Known rows, with every way that one mark hangs from another
tevop(menini tama teko(tozaf(komat))): [-0.41  4.76 -0.94 -1.10 -0.61 -0.10 -1.40 -6.06  1.86  1.99  3.27 -3.29
 -0.09 -2.49  0.28 -0.86  0.96 -0.96 -4.67]
tevop(teko): [ 1.09  1.61 -2.96 -0.55  0.63 -0.16  0.29  2.42  0.25  1.84 -0.46 -4.27
 -1.64  0.22 -0.38 -1.13 -0.45  1.05 -1.42]
tevop(menini tama teko(tozaf)): [ 1.44  4.17 -0.83 -1.88 -0.14  0.44 -0.39 -2.34  2.02  2.15  3.34 -4.39
 -0.45 -0.60 -1.24 -1.22  0.15 -0.63 -5.42]
gagam(komat(tevop(menini tama) tozaf)): [ 0.92  5.81 -4.16 -2.74  0.60  1.80 -1.60 -5.00  1.95  0.53  2.37  2.65
 -1.17 -2.60 -0.67 -1.55 -1.02  0.12 -0.88]
tozaf(komat(gagam tevop(tama))): [ 0.29  2.94 -3.28  0.56  0.68 -3.26 -0.65 -2.75  0.41 -0.44  0.13  4.26
 -0.42 -2.55  0.75 -1.88 -1.95 -1.20 -0.18]
komat(gagam tevop(tama teko) tozaf): [ 1.25  5.33 -4.97 -1.72  1.95 -0.91  0.31  3.91  1.56 -0.19 -0.91  0.78
 -1.73 -0.04  0.05 -3.43 -1.96 -0.90 -2.40]
tevop(tama teko(tozaf(komat))): [-1.11  4.52 -2.41 -0.50  0.03 -0.81 -0.53 -3.05  1.10  2.14  1.15 -3.61
 -0.99 -3.15  3.49 -0.99  1.22 -0.43 -4.34]
tevop(menini tama): [ 2.75  0.73 -1.18 -1.35 -0.44 -0.26 -0.65 -3.02  0.85  1.09  4.62 -1.04
 -0.25 -0.35 -1.18 -0.76 -0.58 -0.11 -1.64]
tevop(tama): [ 1.91  0.44 -2.77 -0.94  0.26 -0.90  0.31  0.24  0.07  1.33  2.86 -1.30
 -1.23 -1.02  1.73 -0.93 -0.21  0.43 -1.22]
teko(tevop tozaf): [-0.77  2.78 -3.08 -1.03 -0.21 -2.42  2.05 -1.17  1.30  0.85  1.15 -0.20
 -0.07 -2.66 -2.28 -1.81  0.90  0.67 -7.00]
komat(tevop(tama)): [ 2.07  2.18 -3.80 -1.38  0.52 -0.96 -0.05 -0.21  0.69  1.22  1.14  1.70
 -1.32 -1.72  1.05 -1.71 -2.07 -0.14 -0.90]
komat(tevop): [ 1.13  2.18 -3.68 -0.74  0.62 -0.72  0.78  1.03  0.64  0.50 -1.42  1.56
 -1.22 -1.40 -2.22 -1.38 -1.66  0.50 -0.66]
tozaf(komat teko): [-0.96  2.21 -2.88  0.64  0.19 -2.15  0.24 -2.57  0.21  0.55 -1.80 -2.00
 -1.16 -2.78  1.66 -0.62  0.22  0.08  0.15]
gagam(komat(tevop(tama))): [ 1.39  3.81 -4.27 -1.10  0.67 -0.26 -1.22 -3.93  0.36  2.02  0.98  1.72
 -1.82 -2.78  2.57 -0.94 -1.82  0.44  0.54]
menini(tevop(tama teko(tozaf(komat)))): [-0.87  5.39 -3.37 -1.78 -0.99 -1.69 -0.49 -2.22  1.21  3.08  1.81 -0.83
 -1.27 -4.10  2.45 -2.18  0.59 -0.40 -3.61]
teko(tevop(menini tama) tozaf(komat)): [-0.55  3.70 -1.61 -1.19 -1.43 -2.65 -0.49 -9.13  1.96  0.95  5.24  1.11
  0.98 -4.24 -0.82 -1.73  0.93 -0.90 -6.70]
gagam(komat(tevop(menini) tozaf(teko))): [-0.10  6.83 -4.42 -2.26  0.90  1.18 -0.58 -3.88  2.25  0.01 -1.97  1.00
 -1.75 -2.34 -2.38 -1.52 -1.13  0.07 -0.10]
teko(tevop): [ 0.86  0.76 -3.84 -0.61 -0.28 -2.63  1.12 -0.79  0.29  0.92  1.69  0.11
 -0.41 -1.45 -1.56 -1.89 -0.37  1.14 -3.51]
teko(tevop(menini) tozaf): [-0.05  3.17 -1.58 -1.55 -0.88 -1.78  1.14 -4.17  2.14  0.62  3.15 -0.21
  0.82 -1.98 -5.68 -1.65  0.58  0.08 -7.19]
tozaf(komat(gagam) teko(tevop(menini))): [-0.31  3.24 -2.15  0.69 -0.55 -5.26 -0.08 -6.35  1.27 -0.89  0.99  1.11
  0.83 -1.77 -3.65 -2.27 -0.99 -1.13 -2.84]
teko(tevop(tama) tozaf(komat)): [-1.48  3.41 -3.28 -0.56 -0.68 -3.32  0.40 -6.14  1.10  1.16  3.26  1.06
  0.11 -4.86  2.48 -1.82  1.32 -0.29 -6.23]

Rows
[ 0.06  5.78 -4.05 -2.14  0.66  2.13 -0.94 -3.84  1.93 -0.04 -0.19  2.70
 -1.17 -2.19 -3.97 -1.13 -0.74  0.76 -0.39] -> gagam(komat(tevop(menini) tozaf))
[ 1.32  5.09 -5.50 -2.79  1.29  0.79  0.00  2.62  1.58  1.15 -0.06 -0.84
 -2.39 -1.12  2.04 -3.09 -1.23 -0.15 -2.15] -> komat(tevop(tama teko) tozaf)
[-0.58  5.50 -1.52 -1.37 -0.61 -0.55 -0.92 -7.38  2.25  0.65  2.18  2.60
  0.31 -4.17 -1.17 -1.16 -0.41 -1.58 -3.92] -> teko(tozaf(komat(tevop(menini tama))))
[ 2.66  1.04 -2.41 -1.70 -1.03 -2.40 -0.30 -5.11  1.10  1.33  6.16  0.48
  0.33 -1.12 -1.30 -2.10 -0.91 -0.09 -4.09] -> teko(tevop(menini tama))
[ 0.27  3.99 -3.43 -1.32  0.58 -3.30  1.53 -0.92  2.20 -1.86  0.66  0.51
  0.01 -0.23 -5.25 -3.27 -0.53 -0.73 -4.61] -> komat(gagam tozaf(teko(tevop(menini))))
[-0.20  2.92 -2.61 -0.22 -1.07 -3.53 -0.42 -7.71  1.25  0.46  1.58 -0.19
  0.38 -2.81 -1.51 -1.74 -0.26 -0.47 -2.89] -> tozaf(komat teko(tevop(menini)))
[ 0.87  2.91 -2.72 -0.76 -1.19 -3.87 -1.13 -9.05  1.33  1.06  4.14 -0.14
  0.12 -3.09  1.67 -2.13 -0.60 -1.15 -2.90] -> tozaf(komat teko(tevop(menini tama)))
[-0.98  5.00 -6.07 -1.46  0.80 -1.58  0.74 -2.73  1.15  0.56 -0.76 -0.78
 -1.94 -2.98  1.33 -2.16  0.57  1.33 -2.69] -> gagam(komat(tozaf(teko(tevop))))
[ 0.60  5.17 -4.61 -0.79  1.01  0.50 -1.30 -1.51  0.54  2.68 -2.21 -1.23
 -2.30 -1.52  0.32 -1.14 -2.09  1.20  0.43] -> gagam(komat(tevop(teko)))
[ 0.83  5.13 -4.82 -1.47  1.91 -2.26  1.24  2.83  1.70 -1.41 -1.80  2.10
 -1.80 -1.07  0.71 -3.16 -1.88 -1.41 -1.50] -> komat(gagam tevop(tama) tozaf(teko))
[ 0.84  4.69 -3.19 -2.55 -0.50 -1.25  0.36  1.37  1.39  3.33  2.20 -2.06
 -1.63 -2.15  0.82 -2.40 -0.03 -0.05 -4.42] -> menini(tevop(tama teko(tozaf)))
[-1.04  2.70 -3.62  1.30  0.30 -5.89  0.85 -3.25  0.43 -0.77 -0.95  0.89
 -0.22 -2.40 -0.45 -2.36 -0.74 -0.66 -2.56] -> tozaf(komat(gagam) teko(tevop))
[ 0.67  3.60 -2.36 -1.37  0.54 -0.16  0.45  0.82  1.25  2.41  1.48 -4.73
 -1.37 -1.29  1.81 -1.25  0.62 -0.04 -5.22] -> tevop(tama teko(tozaf))
[ 0.36  4.07 -0.77 -1.35 -0.04  0.81  0.18 -0.91  2.04  1.58  0.89 -4.55
 -0.30 -0.26 -4.38 -0.84  0.59  0.07 -5.28] -> tevop(menini teko(tozaf))
[-0.89  2.37 -4.07  0.26 -0.43 -4.20  0.40 -4.82  0.45  0.71 -0.28 -0.50
 -0.58 -3.43  1.57 -1.90  0.00  0.14 -2.34] -> tozaf(komat teko(tevop))
[-0.27  5.58 -3.32 -1.47  0.88  0.07  1.01  1.81  1.78  1.63 -2.82 -1.71
 -1.41 -1.51 -1.94 -1.76 -1.03 -0.15 -4.63] -> komat(tevop(teko(tozaf)))
[-1.37  5.25 -2.43  0.25  0.70 -2.94  0.28 -2.91  1.45 -0.54 -0.38  3.91
 -0.12 -3.76 -0.17 -1.73 -1.02 -1.79 -3.74] -> teko(tozaf(komat(gagam tevop(tama))))
[ 2.69  2.21 -2.65 -1.82 -0.72 -3.26 -0.05 -5.27  1.39  1.37  4.52 -1.17
 -0.18 -1.20  0.15 -2.40 -1.34 -0.68 -3.69] -> tozaf(teko(tevop(menini tama)))
[-2.72  3.49 -2.53  0.92 -0.01 -4.68  1.38 -3.53  1.19 -0.75  0.29  2.24
  0.77 -3.56 -2.99 -1.98  0.79 -0.42 -6.32] -> teko(tevop tozaf(komat(gagam)))
[-0.25  4.57 -3.26 -1.99 -0.33 -0.97  1.10  2.60  1.42  2.91 -0.26 -2.20
 -1.39 -1.80 -2.61 -1.97  0.20  0.63 -4.34] -> menini(tevop(teko(tozaf)))
[-1.06  2.38 -2.41  1.60  0.79 -3.86  0.54 -0.93  0.24 -0.86 -2.34 -0.70
 -0.76 -1.71 -0.35 -1.06 -0.46 -0.64  0.07] -> tozaf(komat(gagam) teko)
[ 1.62  5.21 -3.93 -3.06  0.66  0.12  0.03 -1.56  2.48 -0.21  0.66  0.86
 -1.27 -1.53 -0.46 -2.61 -1.54 -1.28 -1.86] -> komat(tevop(menini tama) tozaf(teko))
[ 0.30  2.76 -3.11 -1.47 -0.33 -2.75  1.39 -2.54  1.34  1.47  3.73 -0.14
 -0.23 -2.95  0.95 -2.15  0.65  0.04 -7.08] -> teko(tevop(tama) tozaf)
[ 2.97  2.03 -1.67 -1.59 -0.23  0.14 -1.31 -2.05  1.05  2.28  4.00 -3.99
 -0.84  0.60 -0.35 -1.36 -0.96 -0.15 -1.86] -> tevop(menini tama teko)
[-2.45  5.11 -2.33  0.86  0.85 -2.73  0.97 -1.48  1.42 -1.12 -2.84  3.73
  0.06 -3.48 -3.40 -1.34 -0.60 -1.08 -3.35] -> teko(tozaf(komat(gagam tevop)))
[-2.12  5.60 -2.79 -0.03 -0.27 -3.18  0.31  0.31  1.24  1.29 -1.25  0.34
 -0.48 -2.69 -3.13 -2.15  0.15 -0.55 -3.74] -> menini(tevop(teko(tozaf(komat(gagam)))))
[-0.22  7.53 -2.38 -1.60  0.42  1.49 -1.25 -4.94  2.36  2.28 -0.91 -1.23
 -1.03 -1.96 -3.75 -0.76 -1.06  0.10 -3.65] -> gagam(komat(tevop(menini teko(tozaf))))
[-0.08  3.94 -4.47 -0.96  1.77 -1.11  1.70  4.22  1.39 -2.00 -2.58  3.64
 -1.01 -0.67 -4.43 -2.51 -1.25 -0.15 -1.88] -> komat(gagam tevop tozaf)
